Each row was made from one path, in order. Every step used is in the known rows, and no mark comes twice. Write each row's path.
Known rows:
l, y, e, p: [ 19 -26 -10  -5  -8  -8  -9  -3   4   2 -16  -2 -19  -7  -5   5  -8  -2
  17  -2  12   0   4]
e, h, x, y, l: [-20  16 -11  23 -37 -15   8  -7   1  -8  22   3 -12   2   2  13   0   7
 -13  -6  -6 -25  14]
y, e, h, x, p: [-19 -14  -5   4  10   2  10  -9  14   5 -16   0 -14   1  -5   0  13  -3
   2  -8  -9   1  16]
p, l: [ 32   2  -3  -2  -6  -8   2  -4  12 -11  13   1  13  -1  12   2  12 -15
   6 -18   9  -7   4]
w, b, p, x, y: [ 17  -5 -11 -10 -17   8  -5   1  -7   5  -4   0   0 -12  47  14  24  -8
   0  -1  -9   3  40]
h, x, y, e: [-11 -25 -14  10 -23  -1  14   0   5  -4 -13  -2 -18  -2 -13  17   3   9
  11 -19 -15  -1   0]
w, b, p, l, y, e: [ 36 -23 -20  -8  -2   4 -14   6  17  -6 -35   1   9 -27  16  -6  -3 -22
  16  -2   3 -14  19]
h, e: [  0 -21  -8 -10  10  10   6 -15   3   7 -13  -6   1   9  -3   6  15 -14
   9 -17  -2  -7  11]
h, x: [  0 -11  -8   6 -12  -1   6  -8  -3  -1  23  -2 -14   6  -6  11  29  -7
   3 -18  -1   4   6]
x, p, l, y, e: [ 27 -17   1   0   8  -4 -11  12  43 -12 -24  -6  -6 -12   2   0 -13  -5
  20   2  10   1  10]
h, x, y, l: [  3   0  -7  16 -35  -8   3   4   0 -11  22  -5 -17  -3  -5  17  -6   8
   2  -6  -2 -18  13]
h, x, y, l, p, e: [ -3  -6   8  16 -40  -2   2  -1  -4  -5  16   4  -3  -7   4  17  -8  21
  25   4   6  -9  18]
l, y, e, h, x, p, b, w: [-43   7 -25  22   7  -7 -14  -2  23  -1 -19   9 -17  -1 -20   4  28   4
  13 -14 -14  14  18]
b, p, l, y, e, h: [ 12   1 -11   7   9 -12  -3  -9  24   2 -22   8  18 -17  12 -11  -1 -14
  -1  -6   1 -18  15]
l, p: [  9 -13   0   2 -17   0   2 -15  -3   7   9  -4  -2  -9  10   7  18  -7
  15   1  14   4  23]
x, p, e, y: [-26 -19  12  -8  -9   5  -4 -14  -4  -2 -13  -4  -2   7  12  22  -3   5
  27  -1  21   0  15]
h, x, y: [-11  -7  -7  12 -33  -9   8  -2   2  -6  11   0 -21  10  -2  19  14  10
   1 -15  -7   3   7]
p, x: [ 15   1  -5  -1  -3   6   4  -7  -1   3  32  -3  -1  -1  25  15  36 -15
   1 -13   1  10  17]
h, e, y, l, p, b: [-25  -6 -13   4 -28  19  -8  -7  -8   3  -7 -20  24 -10   3  12  25 -13
  39   5   8 -22  33]
x, y, l, p: [ 12  -3   1  13 -40  -6  -2  -3   0  -3  10  -7  -4 -18  12  14 -17   7
  14  13  13 -18  30]
y, l, p, b, w: [  8  15 -16  14 -12  -1 -16  -7 -10   2  17   2  14 -24  -2   6  15  -7
  28  -6  11  -6  33]
e, p, x, y, l: [ 42  12   3  -3 -24  -8  -5  12  -6  -2  33  -3  -3  -5  32  18  -2   6
   3   2   5  -9  27]
y, l: [ 19  -3  -6   3 -11  -1  -3  -9  -7  -5  18  -7  -3 -14   3   8 -11 -14
   4  -3  15 -22  14]
x, y, e, h: [-29  -8 -17   9 -20  -9  15 -19   5   0 -30   6  -7  -3   5  11 -11   2
  -3 -14  -8 -13   3]

Which path is each row?
[-34   8 -11  19 -35 -17  13 -14   4  -4  11   9 -16  16   4  15  20   8
 -14 -16 -12  -5   8] -> e, h, x, y
[  7  -7 -26   7  -8  -2  -5   3  19  -6 -20   9   6 -15  12  -9  24 -19
   0  -7 -12 -17  18] -> w, b, p, l, y, e, h, x
[-43   1 -16  15  -5  -2 -11  -6  26  -1 -27   0 -18  -1  -8   1  27  -3
  10   0  -7  15  14] -> l, y, e, h, x, p, b
[ -5 -25 -13   2 -18  -2  10  -8   4  -2 -28  -2 -12  -9  -2  16 -17   3
  12 -14  -4  -6   1] -> x, y, e
[ 39 -13  -3  -4 -18 -14   8  19  12 -11  -6   5   3   5   2   5   1  12
  17 -21 -11  -4  -1] -> h, x, y, e, p, l
[  4  -1  -3   7   6 -12  -7   0  44  -9 -25   2  -2  -6   9  -5  -7  -7
   5   2   6  -7  12] -> x, p, l, y, e, h
[ 22   4  -5   9 -17 -15 -10   1  27 -15  15   1  -3  -1   7   5   8 -11
   6  -8  14  -5   3] -> p, l, y
[ -5 -10  -3  13 -40   5  -2  -7 -13  -2  25 -17   6 -18   9  19   4  -6
  25  12  23 -28  29] -> e, y, l, p
[ -6   8 -16   9 -10  -3 -11 -14  -9   7   5   7  10 -10   0   8  37  -5
  27 -16   6  14  27] -> l, p, b, w
[  7   9  -8   6 -24   5 -13 -10  -8   1   7  -8  13 -23  10   2  14 -14
  25   9  17  -6  29] -> y, l, p, b
[ 22  -6   1 -16  -2   2   4   6   2   9   2  -2   1  18  26  15  26   6
   8 -12 -12   6  24] -> h, e, p, x, y
[ -5   2  -1 -10   4   2 -14 -10   7   1 -21  -6  -4  -1  12   3  17 -11
  16  -1  12  19  24] -> x, p, b
[  7  -3   0  20 -44  -5   2   5   1  -5  25  -6 -11 -11   2  15   2  13
  14   8   2 -13  28] -> h, x, y, l, p
[-20  11 -20  20 -34   2 -15  -6 -18  -2  21  -6  17 -20  -2  20  22  -3
  37  -5  13 -17  34] -> e, y, l, p, b, w
[ 27   1   8   2  -1 -13 -17   8  40 -14   1  -4 -10  -1  12   2  -1  -4
  10   6  17   4  18] -> x, p, l, y
[ -3  18 -16  20 -32  -9 -14  -1  -5  -3   6   3   8 -20   2  15   1  10
  26  -4   4  -7  33] -> x, y, l, p, b, w
[-20   3   2   1   9  -5   8 -27 -14  13   0  17  12   6  11  -2  22  -1
  -4 -15  -2  -3  16] -> b, p, e, h, x
[-19 -25  -9 -16 -19  13  -7 -20 -30   4 -24   2  13  -8  26  17   9 -12
  24  -6  14 -15  23] -> w, b, p, e, y
[ 18  12  -4  10 -26  -1   0   6   3  -7  32  -7  -4 -11  26  22   1   0
   1  -1   0 -11  23] -> p, x, y, l
[ -4   8  -9  -2  16  -4 -18  -7   4   2 -11   4  -2  -1  -2   7  19  -3
  19 -16   5  18  27] -> x, p, b, w
